Known rows, with every way that one mark hangs from another
pofas[bize tabok]: -2.54 -1.23 0.24 1.11 0.46 -0.25 -0.31 0.35 -0.35 1.53 -0.62 -0.66 -1.77
 -0.42 0.42 1.77 0.16 -1.47 2.44 0.38 -0.04 -0.80
bakur[bize[pofas]]: 0.69 -1.68 0.87 -2.47 1.03 -0.60 0.45 -0.79 -0.42 -0.52 0.22 0.26 -0.89
 -2.35 0.39 -0.86 0.48 -2.20 -0.66 2.27 -0.63 0.96
satot[bakur[tabok[pofas[tata]]] motek]: 2.46 1.73 -0.99 1.95 -0.77 0.19 -1.21 -0.03 2.73 0.23 1.35 1.60 3.85
 1.89 -0.95 -2.21 -1.40 1.83 -0.52 -1.06 0.30 -0.90
satot[bakur[bize[pofas]]]: 3.04 -1.17 1.36 -1.62 -0.98 -0.18 0.82 -1.87 0.26 0.60 2.34 1.03 0.79
 -2.52 1.82 -2.29 -1.00 -1.68 -0.50 1.77 -2.78 1.63
tubete[pofas[bize]]: -2.98 0.94 0.46 2.66 1.34 -0.02 0.61 -1.00 -0.64 -0.83 -0.60 0.02 1.93
 1.09 -0.99 0.82 0.13 -1.36 0.96 0.61 2.37 -0.52
tubete[pofas[bize[bakur] tabok tata]]: -5.24 0.66 -0.63 3.35 -0.93 0.41 0.27 -1.30 -0.31 -0.95 -1.34 -2.04
 -0.15 1.39 -0.30 2.19 -0.83 -0.28 1.44 -1.20 -0.12 -0.14
tabok[bakur pofas[bize tata]]: -0.95 2.03 1.72 2.94 -2.40 -0.49 -2.10 -1.04 -1.50 -1.42 0.08 1.30 1.97
 0.19 1.80 1.81 -4.74 -1.84 -0.70 0.49 2.17 0.18
bakur[bize tabok]: 1.90 -0.73 1.27 -0.25 1.31 -1.89 1.32 -0.32 1.64 2.02 -1.34 0.41 -1.60
 -2.25 -0.15 -0.31 3.83 -1.42 -0.71 0.54 -0.66 -0.06
bakur[bize]: -0.11 -2.19 1.50 -1.47 1.79 -0.74 0.55 -0.27 0.23 1.25 0.75 1.10 -0.97
 -2.87 0.20 -0.57 0.44 -2.17 -0.42 3.03 -0.30 -0.26
bize[pofas[tabok tata]]: -1.29 -1.47 -0.50 -2.35 -0.22 -0.81 -0.09 1.12 -1.23 0.95 0.31 -0.65
 -1.22 -0.01 -0.71 1.39 -0.67 0.34 0.81 -0.99 0.65 0.87
satot[bakur motek]: 3.69 -0.53 -1.16 -0.56 0.74 1.74 -0.24 1.22 1.08 2.58 3.74 1.98 2.57
 0.94 0.73 -2.89 -1.34 1.95 0.59 0.45 -0.87 -2.14
motek[bize[bakur]]: -2.80 -0.90 -1.47 -1.33 1.90 2.46 -0.37 0.95 -0.33 -1.61 0.85 -0.78
 -0.53 1.28 -0.34 -0.48 -0.28 2.26 0.25 1.80 -0.61 -0.47
tubete[pofas[bize[bakur] tata]]: -4.97 0.70 -0.38 2.82 -0.14 0.81 0.52 -1.73 -0.32 -1.91 -0.53 -1.55 1.85
 2.35 0.26 1.40 -1.59 -0.28 0.72 -0.01 0.60 -0.43
tabok[bakur]: 3.17 0.85 0.82 -1.69 -0.05 -0.80 0.50 2.64 -2.18 1.98 1.26 2.19 0.11
 0.15 0.82 0.40 -0.95 0.84 -1.03 -0.48 2.02 -0.37
bize[bakur]: -1.82 -0.11 -0.81 -2.12 2.43 0.56 0.61 1.91 -1.10 -0.31 1.04 -0.06 0.56
 1.85 -0.55 -0.21 -0.56 1.55 0.28 0.72 0.15 -0.58
tubete[pofas]: -1.85 1.47 -0.59 0.45 2.47 -0.77 1.53 0.81 -0.63 -0.13 0.60 1.60 1.96
 1.44 -3.22 -0.23 0.72 0.68 -0.48 0.07 3.40 -0.17
motek[bize[pofas]]: -0.98 -1.03 -0.96 -2.33 1.21 1.44 -0.11 0.09 -1.18 -1.70 0.50 -0.30
 -0.41 0.21 -0.84 -0.44 0.07 1.13 0.16 1.14 0.49 0.73
pofas[tabok]: -1.13 -0.80 -0.58 -1.40 1.28 -0.85 0.19 2.38 -0.60 2.20 0.53 0.80 -1.58
 0.09 -1.42 0.65 0.75 0.45 1.07 -0.40 1.06 -0.27
tubete[pofas[tabok tata]]: -2.59 0.44 -0.75 1.17 -0.20 -1.32 0.99 0.65 -0.20 1.06 0.14 0.80 0.05
 1.04 -2.69 1.36 0.03 0.38 0.23 -1.46 3.13 0.10
bakur[bize[pofas[tata]] tabok]: 1.77 -1.11 1.16 -1.78 -0.32 -1.62 1.00 -1.25 1.02 0.67 -1.70 -0.79 -1.40
 -2.14 0.28 0.19 2.68 -1.51 -1.20 0.06 -1.01 1.33
tabok[pofas]: -3.02 1.40 -0.18 -0.29 2.18 -0.68 -1.36 0.86 -0.43 -2.05 1.07 2.21 2.24
 1.16 -3.05 -0.60 -2.35 -0.28 -0.74 2.23 3.33 0.53

Rows
-3.58 1.58 -1.42 1.48 0.08 0.91 -1.31 -0.77 1.37 -3.45 -1.29 -1.11 0.93
 2.39 -2.05 -0.05 -0.48 2.10 -0.68 0.25 0.27 0.62 : motek[bize[bakur[tabok[pofas[tata]]]]]
4.76 -0.17 2.01 -1.75 -0.99 -1.13 0.90 -0.13 -1.61 0.52 0.34 1.23 -1.07
 -3.03 2.13 -0.45 -0.16 -2.08 -1.99 0.38 -0.44 0.91 : tabok[bakur[bize[pofas]]]
2.43 -0.29 1.16 -1.72 0.79 -2.03 1.32 -0.58 0.66 0.32 -1.93 -0.63 -1.34
 -2.21 -0.24 -0.87 4.14 -1.62 -0.87 0.01 -1.38 1.36 : bakur[bize[pofas] tabok]
-0.60 -2.65 0.91 -1.77 -0.77 -1.07 0.07 -0.99 0.16 1.23 -0.21 -0.53
 -2.60 -2.96 0.27 0.93 -0.08 -2.15 0.09 0.81 -1.28 1.06 : bakur[bize[pofas[tabok tata]]]
0.02 -1.21 -2.95 -1.90 1.78 4.23 -0.94 1.14 -0.20 -2.58 0.77 -1.67 0.59
 2.03 0.28 -2.27 0.42 2.88 0.42 1.25 -1.72 -1.33 : satot[motek[bize[bakur pofas]]]
-0.25 1.44 1.06 1.19 1.17 -2.13 -0.45 -1.03 1.82 -1.39 -1.72 1.19 0.40
 -1.90 -2.21 -0.64 1.85 -2.46 -1.55 1.56 0.65 0.79 : bakur[bize tabok[pofas]]
1.17 0.82 2.31 1.07 -1.74 -1.37 -1.34 -1.28 -0.46 -0.67 0.54 2.44 1.10
 -2.84 1.10 0.34 -3.76 -2.66 -3.01 1.94 1.51 0.50 : tabok[bakur[bize] pofas[tata]]
-2.04 -0.49 -1.18 -3.29 0.74 0.95 0.54 0.97 -1.54 -1.52 0.75 -1.35 0.77
 1.71 0.01 0.26 -1.89 1.54 -0.18 -0.01 0.00 0.72 : bize[bakur pofas[tata]]
5.56 0.49 -0.87 0.23 0.42 0.43 0.44 1.66 2.47 3.01 1.64 1.28 1.83 1.42
 -0.13 -2.60 2.12 2.36 0.57 -1.91 -1.28 -1.92 : satot[bakur[tabok] motek]
3.58 0.98 0.15 -2.13 -1.28 -1.24 0.47 2.26 -2.61 1.28 0.13 0.75 -1.72
 -0.03 0.46 0.78 -0.19 0.25 -0.36 -3.00 0.68 0.95 : bize[pofas[tabok[bakur]]]
-2.14 -0.26 0.10 1.26 -0.20 -0.14 0.53 -0.26 0.55 0.11 -1.82 -2.81 -0.33
 1.74 1.69 1.71 1.15 0.45 1.57 -1.20 -1.33 -0.67 : pofas[bize[bakur[tabok]] tata]
1.68 2.30 -0.33 4.38 -0.76 0.81 -1.73 -1.26 2.56 -0.94 0.28 0.65 3.71
 1.34 0.24 -2.14 -0.32 -0.35 0.99 -0.29 -1.17 -1.32 : satot[bakur[tabok[pofas[bize]]] motek]
-1.10 0.82 1.30 1.32 -0.04 -2.03 -0.65 -1.79 1.92 -0.59 -1.66 1.02 0.33
 -1.96 -1.56 0.22 0.32 -2.11 -1.73 1.76 1.08 0.87 : bakur[bize tabok[pofas[tata]]]
-3.32 1.62 1.03 3.21 -0.38 -1.17 -1.32 -1.45 1.03 -1.27 -2.21 -0.41 1.32
 1.08 -0.81 1.66 -0.67 -1.10 0.71 0.29 1.70 0.20 : bakur[tabok[pofas[bize tata]]]
-0.69 0.37 -1.54 -0.65 1.44 1.20 0.53 0.90 0.84 -0.83 -1.14 -1.56 -0.95
 1.83 -0.98 -0.49 2.98 2.79 0.31 -0.70 -1.04 -0.40 : motek[bize[bakur[tabok]]]
1.56 -0.06 -2.56 0.07 2.05 2.80 -0.17 1.55 1.85 -0.23 -0.62 -1.44 -0.22
 2.33 -0.43 -1.49 3.40 3.43 0.40 -0.48 -1.60 -2.51 : satot[motek[bize[bakur[tabok]]]]
0.91 -0.59 1.62 1.55 -3.15 -0.78 -0.56 0.16 -1.45 2.88 -0.16 -0.21 -2.04
 -1.12 2.98 2.85 -2.06 -1.07 1.13 -1.71 0.10 -0.75 : pofas[bize tabok[bakur] tata]
2.26 1.05 1.72 2.25 -2.79 -1.90 1.11 -1.05 -0.14 2.22 -0.24 1.47 -1.85
 -3.05 0.56 1.00 -0.07 -2.05 -2.13 -1.31 0.72 0.21 : tubete[pofas[tabok[bakur[bize]] tata]]
-2.88 -1.29 -1.65 -2.39 0.13 2.47 -0.25 -0.42 -0.99 -2.44 0.64 -1.91
 -0.24 1.62 0.28 0.06 -1.55 2.60 0.12 0.94 -0.91 0.86 : motek[bize[bakur pofas[tata]]]
2.79 0.03 0.59 -1.90 -2.47 -1.23 0.25 1.80 -2.23 1.87 0.45 0.14 -1.65
 -0.39 1.07 1.74 -1.49 0.80 -0.59 -2.72 0.93 0.83 : bize[pofas[tabok[bakur] tata]]
-2.82 2.18 -0.05 3.62 -0.39 -0.25 1.30 -1.64 0.63 -1.41 -2.68 -2.54 1.32
 2.52 -0.23 1.70 2.11 0.25 0.79 -2.38 0.09 -0.27 : tubete[pofas[bize[bakur[tabok]] tata]]
4.99 -1.79 0.27 -1.05 -0.53 1.61 0.13 -0.96 1.46 0.98 2.60 1.09 1.49
 -2.31 1.88 -3.48 -0.41 -1.03 -0.34 1.47 -3.47 -0.64 : satot[bakur[bize[pofas]] motek]
-3.26 0.81 -0.05 3.52 0.22 -0.37 0.42 -0.66 -0.28 -0.06 -1.24 -0.19
 -0.32 0.41 -1.35 1.47 0.90 -1.61 1.62 -0.84 1.44 -0.33 : tubete[pofas[bize tabok]]
-4.06 -1.28 0.09 0.48 0.24 1.37 -0.56 -0.50 -0.80 -0.38 0.22 -1.83 0.26
 1.46 2.26 1.53 -2.27 0.25 1.75 1.14 -0.96 -0.78 : pofas[bize[bakur] tata]
-2.11 -0.85 -2.23 -1.48 0.28 1.99 -0.37 0.61 -0.79 -2.35 -0.36 -2.06
 -2.02 1.26 -0.62 -0.19 0.55 1.97 0.92 -0.16 -1.89 0.96 : motek[bize[bakur pofas[tabok]]]
2.74 0.49 -0.36 -1.14 -2.00 0.34 -0.36 1.26 -2.19 0.22 0.10 0.11 -2.37
 -0.51 0.66 0.50 0.03 0.88 -0.20 -1.92 0.04 0.97 : motek[bize[pofas[tabok[bakur]]]]
2.15 -0.48 -0.14 -0.91 -3.16 0.35 -0.49 0.61 -1.68 0.40 0.47 -0.42 -2.66
 -0.56 1.23 1.58 -1.21 1.08 -0.20 -1.99 -0.04 0.87 : motek[bize[pofas[tabok[bakur] tata]]]
6.77 -0.57 0.46 -0.08 -0.82 0.25 0.58 -0.86 2.79 1.51 0.77 0.30 0.75
 -1.73 1.50 -3.13 2.87 -0.59 -0.22 -0.84 -3.96 -0.66 : satot[bakur[bize[pofas] tabok] motek]
